Each row was made from one walk, in order. Every step used is in the known rows, and no mark comes twice. Write each row's walk.
Known rows:
siga sadu figig: 0.07	-0.49	-1.07	2.97	0.98	0.25	3.66	0.00	-2.04	-0.55	-0.60	-0.83	-1.85	-1.77	-3.64	-2.77	1.61	2.08
siga nesemu figig fedak: -2.53	-0.14	-4.21	-0.84	-1.48	-0.87	1.26	-1.28	0.47	0.31	-2.33	-2.43	-1.59	-0.18	1.75	-1.46	-1.97	-2.24
siga nesemu: 0.19	-0.51	-1.44	-0.85	-0.14	-0.31	0.73	-0.16	2.62	-1.08	-0.20	-2.02	-0.80	-1.50	0.49	-1.77	-0.93	-0.44
figig nesemu fopeb fedak siga sadu: 1.86	1.28	-2.13	1.17	2.23	0.67	2.87	-1.99	-1.28	-0.37	-2.93	-3.03	-4.33	-1.73	-0.12	-3.55	0.56	-0.05
fopeb fedak siga sadu: 3.12	0.76	-2.02	0.92	3.47	1.24	3.26	-0.38	-0.71	-1.28	-1.88	-2.19	-2.85	0.98	-0.29	-5.91	1.27	2.70
peva sadu figig nesemu fopeb fedak: 0.47	-0.31	-0.61	1.49	3.12	-0.76	0.86	-1.29	-0.54	-0.99	-2.41	-0.82	-2.72	-2.34	-3.87	-0.57	-0.79	-2.10
figig nesemu fopeb: -0.41	0.23	-1.85	0.41	-0.31	-0.64	1.55	-1.38	-0.74	0.45	-2.33	-2.51	-1.79	-2.41	0.65	-0.34	-1.15	-2.46
sadu peva: 0.64	-0.23	-1.90	1.19	0.69	2.14	2.39	0.25	-0.80	-0.36	0.62	-0.22	-0.40	-1.77	2.68	-1.35	0.10	0.44
figig fedak siga sadu peva: 0.73	1.17	-2.21	3.40	-0.41	2.55	4.14	-1.10	-1.72	0.91	-0.32	-1.18	-2.98	1.11	2.17	-2.99	0.79	3.47
figig fedak siga: 0.92	0.74	-2.15	1.43	-1.08	-0.09	1.23	-0.94	0.25	1.25	-1.36	-1.63	-1.32	3.44	1.67	-3.35	-1.09	0.79
sadu figig nesemu fopeb: 0.03	0.22	-0.97	1.49	0.07	-1.07	1.34	-1.49	-1.12	0.24	-1.37	-1.14	-1.63	-2.97	-2.50	-0.73	-0.26	-2.60
nesemu figig fedak lufa: -2.08	0.29	-4.09	0.25	-0.47	0.73	1.83	-0.90	-1.63	1.37	-4.50	-1.76	-1.01	2.22	-0.51	-2.59	-1.00	-3.74
nesemu figig fedak: -2.62	-0.26	-4.72	0.21	-1.15	-0.87	1.90	-0.96	-2.04	1.26	-3.82	-1.95	-0.80	1.31	2.08	-1.86	-2.05	-2.05
peva sadu figig: 0.67	-1.54	-0.67	1.96	1.48	-0.68	0.70	0.35	0.06	-0.84	0.06	-0.37	-1.08	-0.75	-3.33	-0.61	-0.75	0.29
figig fedak siga nesemu: 1.14	0.87	-1.82	0.45	-1.34	-0.14	0.95	-1.15	2.39	0.50	-0.46	-2.04	-2.00	2.15	1.66	-2.97	-1.27	0.61
fedak siga sadu figig nesemu: 2.38	0.80	-1.08	3.48	0.70	0.69	3.50	-1.55	-2.00	-0.02	0.56	-1.33	-2.76	-1.65	-2.33	-3.24	0.85	4.07
fedak siga sadu: 2.82	0.14	-2.14	1.88	0.81	1.08	2.89	0.15	-0.93	-0.39	0.24	-2.40	-2.74	0.43	0.18	-4.09	0.83	3.94
peva sadu: 0.62	-1.67	-1.46	1.04	1.10	-0.19	0.84	0.70	0.39	-0.60	-0.71	-1.40	-1.05	-0.12	-0.66	-0.61	-1.52	0.95
siga nesemu figig: -0.82	-0.56	-4.02	-1.76	-0.30	-0.75	0.70	-0.48	0.68	-0.95	-1.26	-2.54	-1.22	-2.07	1.64	-1.60	-1.79	-1.91

Write each row's walk:
3.37	0.82	-1.63	-1.39	2.79	0.27	0.72	-0.65	2.71	-2.04	-1.24	-2.07	-2.24	0.78	0.72	-5.09	-0.28	0.08 | fopeb fedak siga nesemu
3.32	0.70	-1.86	-0.40	3.16	0.40	1.23	-0.26	0.52	-1.28	-1.67	-1.58	-1.66	1.89	0.76	-5.32	0.01	0.27 | fopeb fedak siga
0.83	1.28	-2.38	-0.37	-1.59	-0.50	0.29	-1.02	2.55	0.41	-1.06	-3.03	-3.50	1.96	2.03	-2.52	-0.75	-1.87 | figig fedak siga nesemu fopeb
3.00	0.69	-2.39	-1.94	-0.16	-0.30	-0.36	0.14	2.97	-1.30	0.47	-3.47	-3.50	-0.05	1.79	-2.68	-0.10	-1.65 | fedak siga nesemu fopeb
-0.56	-0.10	-0.67	3.87	0.85	0.37	4.36	-1.61	-2.78	0.19	-0.75	-0.99	-1.66	-3.57	-3.72	-1.89	0.72	2.73 | siga sadu figig nesemu
0.69	0.82	-2.39	2.75	-0.75	0.65	3.33	-0.92	-0.93	1.09	-1.42	-2.19	-2.69	2.50	0.55	-3.62	0.23	2.92 | figig fedak siga sadu
-1.58	-0.06	-1.24	3.76	-0.22	0.22	4.16	-0.87	-2.17	0.64	-1.82	-0.76	-2.03	-0.32	-3.42	-2.73	1.12	1.85 | siga sadu figig fedak
1.03	0.76	-1.53	-2.51	2.49	0.94	0.30	-0.10	3.36	-1.96	-3.49	-2.94	-3.33	-0.60	-2.36	-3.42	0.94	-5.78 | siga nesemu fopeb fedak lufa
1.15	-0.07	-0.78	1.92	0.27	-0.70	0.21	-0.79	2.19	-0.29	0.79	-0.67	-2.71	0.96	-2.61	-1.22	-1.25	0.95 | peva sadu figig fedak siga nesemu
2.42	1.21	-1.62	2.49	0.58	0.39	2.88	-1.14	-1.80	-0.09	0.15	-2.24	-4.21	-1.87	-2.16	-2.56	1.15	1.58 | fedak siga sadu figig nesemu fopeb
0.50	0.57	-0.78	0.92	2.10	-0.87	1.56	-2.01	-1.11	-0.51	-2.84	-0.93	-2.11	-2.71	-2.77	-2.21	-0.01	-3.28 | sadu figig nesemu fopeb fedak
2.86	0.44	-1.41	2.67	1.08	0.66	3.00	-0.05	-1.24	-0.70	1.00	-1.50	-2.76	0.03	-2.40	-4.01	1.51	3.47 | fedak siga sadu figig
2.99	0.99	-2.66	-1.59	2.54	-0.10	0.54	-0.07	0.71	-1.41	-2.75	-2.83	-3.65	1.46	0.94	-4.36	0.69	-3.04 | nesemu fopeb fedak siga
1.02	0.15	-2.41	-1.54	2.34	-0.43	1.03	0.04	0.38	-1.25	-4.00	-2.51	-2.56	0.21	0.27	-3.33	0.54	-4.24 | nesemu fopeb fedak
2.28	1.45	-0.85	0.79	2.28	-0.74	1.23	-1.95	-0.59	-0.57	-1.73	-1.34	-3.03	-1.42	-2.18	-3.10	0.22	-2.37 | sadu figig nesemu fopeb fedak siga
2.90	0.74	-2.24	2.30	1.13	2.88	3.89	0.12	-1.75	-0.42	1.66	-1.40	-3.06	-1.00	1.82	-3.10	1.52	4.24 | fedak siga sadu peva
-0.38	0.68	-5.01	0.32	-1.13	-0.42	1.46	-0.99	-1.78	1.23	-2.42	-2.23	-1.95	2.62	3.22	-2.92	-1.65	-0.66 | nesemu figig fedak siga
0.99	1.23	-1.46	0.49	-1.08	-1.06	0.30	-1.01	1.75	-0.01	-0.31	-1.65	-3.33	1.02	-1.35	-2.51	0.17	-2.47 | sadu figig fedak siga nesemu fopeb
0.99	0.91	-0.87	1.33	-0.86	-0.74	0.98	-1.26	1.71	0.10	0.34	-0.84	-1.74	1.21	-1.61	-2.93	-0.27	-0.14 | sadu figig fedak siga nesemu
0.26	-0.16	-2.02	-2.16	-0.28	-0.74	0.05	0.16	2.90	-1.28	-1.03	-3.04	-2.69	-1.71	0.73	-1.22	-0.21	-3.54 | siga nesemu fopeb
2.67	1.41	-0.77	2.46	3.62	0.79	3.69	-2.01	-1.92	-0.88	-1.64	-1.04	-2.89	-1.15	-2.79	-4.94	1.12	2.86 | fopeb fedak siga sadu figig nesemu
-0.95	0.39	-1.14	1.57	-0.43	1.28	1.94	-0.68	0.35	1.16	-3.50	-1.22	-0.42	3.09	-2.15	-2.85	-0.34	-2.48 | figig fedak lufa
